Every row comes from one small tree of marks. The marks that hang from a mark follow it in brackets, in alphabetical order. Every link used is in the known rows. Which tree was each row made from?
Known rows
duvo[mipo[letod]]: -2.75  2.55  0.08  2.83 -3.96  2.44 -0.75  0.47  1.86 -2.81 -0.33  2.15  0.00 -1.33 -1.80 -0.22  1.28 -1.10  2.16 -0.24  2.16 -2.85  2.07  4.43  0.84
kesim[defi[zibe[duvo mezu]]]: -2.48  3.32  1.81  3.89 -2.39  0.85 -0.75 -2.76  1.38  1.13 -0.92  2.03  0.55 -0.68 -0.72 -0.97  0.17 -0.69  2.41 -1.50  0.59 -3.88  2.98  2.21 -1.10
besof[mipo[bufir[zibe[mezu]] letod]]: -2.42  2.78  1.81  2.88 -5.71  2.57 -5.98  3.49  0.08 -2.23 -0.47  2.59  0.83  0.26 -1.28 -0.58  0.82 -0.70 -0.38 -2.51  0.76 -2.42  3.47  3.85  0.74
duvo[mipo[bufir[zibe[defi letod mezu]]]]: -2.97  2.94  0.63  1.00 -5.10  2.42 -3.91  1.47  1.54 -3.01  0.49  1.97  1.44 -0.30 -0.45 -0.65  2.15 -0.01  3.49  0.23  0.95 -3.90  2.89  4.73 -1.05
mezu[mipo[bufir[zibe[defi[kesim]]] letod]]: -3.68  2.55  0.97  4.06 -3.27  0.99 -3.29  1.31  0.59  0.90 -0.78  2.35 -1.43  1.33  0.06 -0.78  1.69 -1.29  2.67 -0.27  1.58 -2.18  4.02  4.30  0.20
dumu[bufir[zibe[mezu]]]: -1.63  3.33  1.76  1.35 -4.47 -0.55 -1.91  1.09  1.68  2.38 -0.28  1.17  2.20 -1.37 -2.27 -1.00  1.11  0.24  1.67 -0.06  1.24 -2.80  5.33  3.99 -1.33
mipo[bufir[zibe[letod mezu]]]: -2.50  2.32  1.54  1.02 -4.55  2.32 -5.53  2.08  1.01 -0.58  0.46  1.70  0.72  1.43 -1.20 -1.26  1.64  0.29  1.82 -1.75 -0.19 -3.20  3.47  4.08 -0.09
besof[mipo[bufir[zibe[defi]] letod]]: -3.20  2.95  1.46  2.37 -5.45  2.78 -6.74  2.97  0.17 -2.91 -0.85  2.61  0.79  0.35 -0.21 -1.12  1.50 -1.07  0.04 -2.06  0.46 -2.24  2.62  4.05  0.57
zibe[defi duvo mezu[mipo[letod]]]: -2.91  2.74  1.82  3.64 -3.76  0.55 -2.48 -0.21  1.86  1.93 -0.51  3.04 -1.19 -1.45  0.29 -0.23  2.16  1.89  5.52  1.19  2.34 -3.47  4.11  3.79  1.13
duvo[mipo[bufir[zibe[mezu]] letod]]: -3.91  2.88  0.72  2.94 -5.64  2.96 -3.03  1.90  0.92 -1.95  0.19  1.99  0.09 -1.00 -1.81 -0.41  1.32 -0.86  1.68 -0.24  1.49 -3.29  3.68  4.71  0.11
mipo[letod]: -2.89  2.03  1.02  2.69 -3.33  1.98 -2.45  0.67  1.56 -0.82 -0.69  2.05 -0.91 -0.60 -1.43 -0.96  1.15 -1.26  0.73 -1.57  1.18 -2.23  2.46  4.18  1.55
zibe[defi duvo letod mezu[mipo]]: -2.03  2.28  1.98  1.99 -3.05  0.52 -2.97  0.39  2.51  1.08  0.03  3.13  0.01  0.19  0.26 -0.28  3.18  2.57  7.16  0.30  1.51 -4.07  2.75  4.00  0.74
duvo[mipo[bufir[zibe] letod]]: -4.28  2.94  0.60  2.73 -5.23  3.18 -3.26  1.63  0.76 -2.48 -0.11  1.87 -0.18 -0.30 -1.72 -0.76  1.67 -1.03  1.29 -0.19  1.23 -2.93  2.71  4.64  0.20
defi[kesim mipo[letod] zibe]: -2.93  3.09  1.81  5.55 -2.96  2.19  1.48 -2.35  1.71  2.94 -1.12  2.36 -1.35  0.96 -0.73  0.85  0.07 -5.20  5.76 -2.30  2.42 -3.04  3.09  2.86 -0.91
mipo[bufir[zibe[defi]] letod]: -5.29  2.73  1.97  2.18 -4.92  2.92 -6.20  1.53  0.38 -1.12 -0.35  1.85 -0.80 -0.15  0.01 -1.60  2.11 -1.36  0.30 -0.69  0.22 -2.74  3.61  4.91  0.39
kesim[defi[mipo[bufir[zibe[duvo]] letod]]]: -4.00  3.09  2.30  3.49 -4.04  1.36 -2.84 -0.79  1.00  0.74 -1.41  2.71 -1.14  0.40 -0.47 -1.32  0.60 -1.92  1.27 -0.19  1.03 -3.66  2.85  2.51  2.05
defi[kesim mipo[bufir[zibe]]]: -2.12  3.10  1.25  2.94 -4.35  0.96 -2.26  0.05  1.69  2.07 -0.73  2.23 -0.35  2.74 -0.07 -0.65 -0.05 -3.26  5.01 -0.65  1.56 -2.83  3.04  3.05  0.32
duvo[mipo[bufir letod]]: -4.66  2.32 -0.38  3.36 -4.93  2.78 -2.33  1.75  1.21 -3.54 -0.25  2.19 -0.79 -0.54 -1.49 -0.76  1.52 -1.34  0.82 -0.13  1.48 -3.10  2.19  3.88  0.72
mezu[mipo[bufir]]: -1.48  1.59 -1.07  2.98 -2.32  0.47 -2.11  1.19  1.01 -0.60 -0.58  1.83 -1.78  1.82 -1.26 -1.12  1.14  0.46  1.25 -0.27  1.30 -2.31  2.93  2.57  0.82
besof[mipo[bufir[zibe[duvo]] letod]]: -3.26  2.96  1.77  2.95 -5.57  2.94 -6.34  2.92 -0.06 -1.83 -0.86  2.73  0.25  1.22 -1.25 -1.27  1.45 -0.11  0.11 -2.02  0.42 -2.09  1.94  3.40  1.73
duvo[mipo[bufir[zibe[defi mezu]] letod]]: -4.47  3.20  1.05  2.53 -5.70  2.95 -3.71  1.60  1.01 -2.34  0.14  2.17  0.33 -1.54 -0.69 -0.32  1.86 -0.96  2.19  0.31  1.54 -3.61  3.84  5.06 -0.49

Write each row's tree
-3.51  2.63  1.87  0.85 -4.46  2.70 -5.86  1.28  0.85  0.03  0.03  1.81 -0.21  2.59 -1.15 -2.10  2.36  0.95  2.02 -0.97 -0.63 -2.93  1.44  3.70  1.04
mipo[bufir[zibe[duvo letod]]]
-2.45  3.25  1.99  2.63 -3.99  0.62 -2.80 -0.88  1.33  0.95 -0.95  2.42  0.02  0.42 -0.33 -1.22  0.18 -0.98  2.37 -0.07  1.04 -4.05  3.40  2.01  1.32
kesim[defi[mipo[bufir[zibe[duvo mezu]]]]]
-1.73  2.78  1.23  0.75 -4.83  2.32 -7.05  2.84  0.69 -3.45 -0.47  2.39  1.82  1.42  0.08 -1.42  1.86 -0.13  1.24 -2.32 -0.01 -2.59  1.70  3.70  0.03
besof[mipo[bufir[zibe[defi letod]]]]
-3.57  2.50  2.17  0.54 -3.32  1.82 -4.40 -0.52  2.60 -0.62 -0.34  2.73  0.47  0.60  0.71 -1.70  3.55  1.44  5.39 -0.15  0.30 -3.54  0.12  4.16  1.18
zibe[defi duvo letod]
-1.43  3.05  1.06  3.38 -1.71  0.98  0.46 -3.09  1.47  0.40 -1.35  1.84 -0.08 -0.28 -0.53 -0.51 -0.16 -2.68  2.38 -1.44  1.36 -3.63  2.80  1.64 -0.63
kesim[defi[mipo zibe]]
-3.93  2.37  1.30  3.83 -3.29  0.85 -2.02 -0.39  1.30 -1.11 -1.37  2.71 -1.27 -0.39 -0.31 -1.16  0.05 -3.00  0.37 -0.73  1.27 -3.73  2.79  2.24  1.80
kesim[defi[mipo[bufir letod]]]
-2.52  2.78  0.53  1.17 -5.01  2.63 -3.25  1.83  1.38 -2.37  0.52  1.84  1.26  0.32 -1.66 -0.64  1.73  0.04  2.98 -0.36  0.98 -3.56  2.85  4.39 -0.51
duvo[mipo[bufir[zibe[letod mezu]]]]
-1.42  2.38  1.57  1.03 -4.33  2.04 -3.38  0.93  1.61  0.48  0.02  2.03 -0.40  1.34 -1.33 -0.42  1.12 -0.83  3.58 -0.82  1.13 -3.61  3.47  3.22  0.84
defi[mipo[bufir[zibe[letod mezu]]]]
-1.80  2.84  1.35  1.32 -5.07  2.53 -6.56  2.70  0.44 -2.35 -0.53  2.53  1.23  2.41 -1.07 -1.44  1.78  0.86  1.42 -2.15 -0.22 -2.49  0.96  3.03  1.04
besof[mipo[bufir[zibe[duvo letod]]]]
-1.30  2.54  1.04  1.00 -4.73  2.38 -6.34  3.01  0.43 -3.14 -0.45  2.27  1.69  2.11 -0.99 -1.15  1.44 -0.05  0.57 -2.73 -0.11 -2.28  1.70  3.45  0.48
besof[mipo[bufir[zibe[letod]]]]
-3.15  2.90  2.11  2.17 -3.33  1.07 -3.25 -0.79  1.26  0.16 -1.06  2.55 -0.31  1.38 -0.38 -1.46  0.98 -1.15  2.69 -0.44  0.60 -4.03  2.08  2.18  1.73
kesim[defi[mipo[bufir[zibe[duvo letod]]]]]
-2.07  3.16  2.47  1.65 -3.90 -0.55 -2.00  1.30  1.75  3.26 -0.25  1.83  1.35  0.20 -2.66 -0.67  2.32  1.82  3.88  0.04  1.35 -3.16  4.49  3.84 -0.45
dumu[bufir[zibe[duvo letod mezu[mipo]]]]
-1.32  2.82  1.56  1.16 -5.14  2.02 -6.93  3.10  0.68 -3.12 -0.12  2.55  2.20  0.88 -0.13 -0.87  1.58  0.18  1.63 -2.20  0.12 -2.96  2.71  3.86 -0.31
besof[mipo[bufir[zibe[defi letod mezu]]]]
-1.09  3.51  2.49  2.75 -3.59  0.53 -3.05  0.03  1.42  2.63 -0.34  2.35  1.13 -0.43  0.40 -0.09  1.26 -0.76  5.41 -0.20  1.86 -2.60  5.65  5.43 -1.12
bufir[zibe[defi[kesim] mezu[mipo[letod]]]]
-3.05  3.31  1.42  4.27 -4.06  3.11  0.06 -1.49  1.37  1.18 -0.11  1.92 -0.34 -1.03 -1.98  0.32  1.38  0.00  4.44 -0.84  1.60 -3.64  2.89  3.19 -1.35
defi[zibe[duvo[mipo[letod]] mezu]]
-4.49  4.08  2.26  2.00 -5.28  0.72 -2.43  0.38  1.59  1.25 -0.77  1.76  1.43 -2.09 -1.30 -1.19  2.58  0.44  3.19  1.58  1.56 -3.05  3.52  4.55 -0.56
dumu[bufir[zibe[defi duvo[mipo[letod]]]]]
-3.68  2.71  2.09  2.72 -4.86  2.84 -3.31  0.55  1.03  1.32 -0.76  2.29 -2.28  1.26 -1.43 -0.77  1.32 -1.25  2.66  0.01  1.36 -3.00  2.73  3.06  2.41
defi[mipo[bufir[zibe[duvo]] letod]]
-3.57  3.57  1.98  4.83 -3.29  1.64 -0.07 -2.39  1.18  0.38 -0.83  2.34  0.34 -1.61 -0.93 -0.40  0.56 -1.26  2.42 -0.96  1.24 -4.05  3.06  2.80 -0.87
kesim[defi[zibe[duvo[mipo[letod]] mezu]]]
-2.24  3.14  1.77  2.78 -4.12 -0.68 -1.34  1.43  1.33  3.02 -0.49  1.50  1.13 -1.49 -2.72 -0.36  1.32  0.03  1.72 -0.03  1.97 -2.59  6.19  4.22 -0.77
dumu[bufir[zibe[mezu[mipo[letod]]]]]
-2.28  2.53  1.35  4.04 -2.70  3.18  0.84 -1.94  1.26  1.38 -0.90  1.74 -2.05 -0.32 -1.80  0.55  0.79 -2.93  3.62 -1.88  1.85 -3.07  3.10  2.65 -0.25
defi[mipo[letod] zibe]
-5.79  3.31  2.16  6.81 -4.47  2.72 -0.20 -1.88  1.13  3.58 -1.11  2.63 -2.75  2.42 -0.31  0.07  0.75 -4.24  5.66 -1.30  1.72 -3.54  2.30  2.04  0.12
defi[kesim mipo[bufir letod] zibe[duvo]]
-3.76  2.50  1.17  3.65 -3.54  1.74 -4.10  1.06  0.37  0.98 -0.80  2.33 -2.16  1.03 -0.50 -1.19  2.31  0.74  2.29  0.41  1.22 -2.36  3.46  3.81  1.38
mezu[mipo[bufir[zibe[defi duvo]] letod]]
-2.90  3.46  2.36  2.94 -4.59 -0.31 -1.50  1.25  1.29  4.02 -0.65  1.84  0.64 -1.09 -2.81 -0.67  1.74  1.19  2.67  0.55  1.81 -2.78  5.36  3.75 -0.06
dumu[bufir[zibe[duvo mezu[mipo[letod]]]]]
-3.41  2.41  2.02  3.50 -4.03  3.01 -1.41 -0.89  1.43  1.95  0.04  2.29 -1.74  1.53 -1.55  0.29  1.76 -0.86  5.74 -1.55  0.98 -4.73  2.50  1.78 -0.33
defi[mipo[bufir] zibe[duvo letod mezu]]
-5.36  3.72  1.30  5.93 -4.39  2.80 -0.32 -1.74  1.23  1.58 -0.64  2.32 -0.61  1.68 -0.59 -0.39  1.00 -2.80  5.27 -1.24  1.26 -3.20  1.49  3.02 -1.43
defi[kesim zibe[duvo[mipo[bufir letod]]]]
-1.47  2.71  1.77  3.26 -1.94  1.02  0.36 -2.14  1.81  0.47 -0.78  2.22  0.41 -0.49 -0.66  0.18  0.23 -2.56  3.48 -2.20  1.36 -4.49  3.39  2.15 -0.82
kesim[defi[mipo zibe[letod mezu]]]
-2.27  3.02  1.81  0.41 -3.76  0.14 -2.66  1.27  1.75  1.19 -0.39  1.33  2.23 -0.25 -2.37 -1.39  2.18 -0.03  1.82 -0.75  0.68 -2.66  3.51  4.25 -0.85
dumu[bufir[zibe[letod]]]
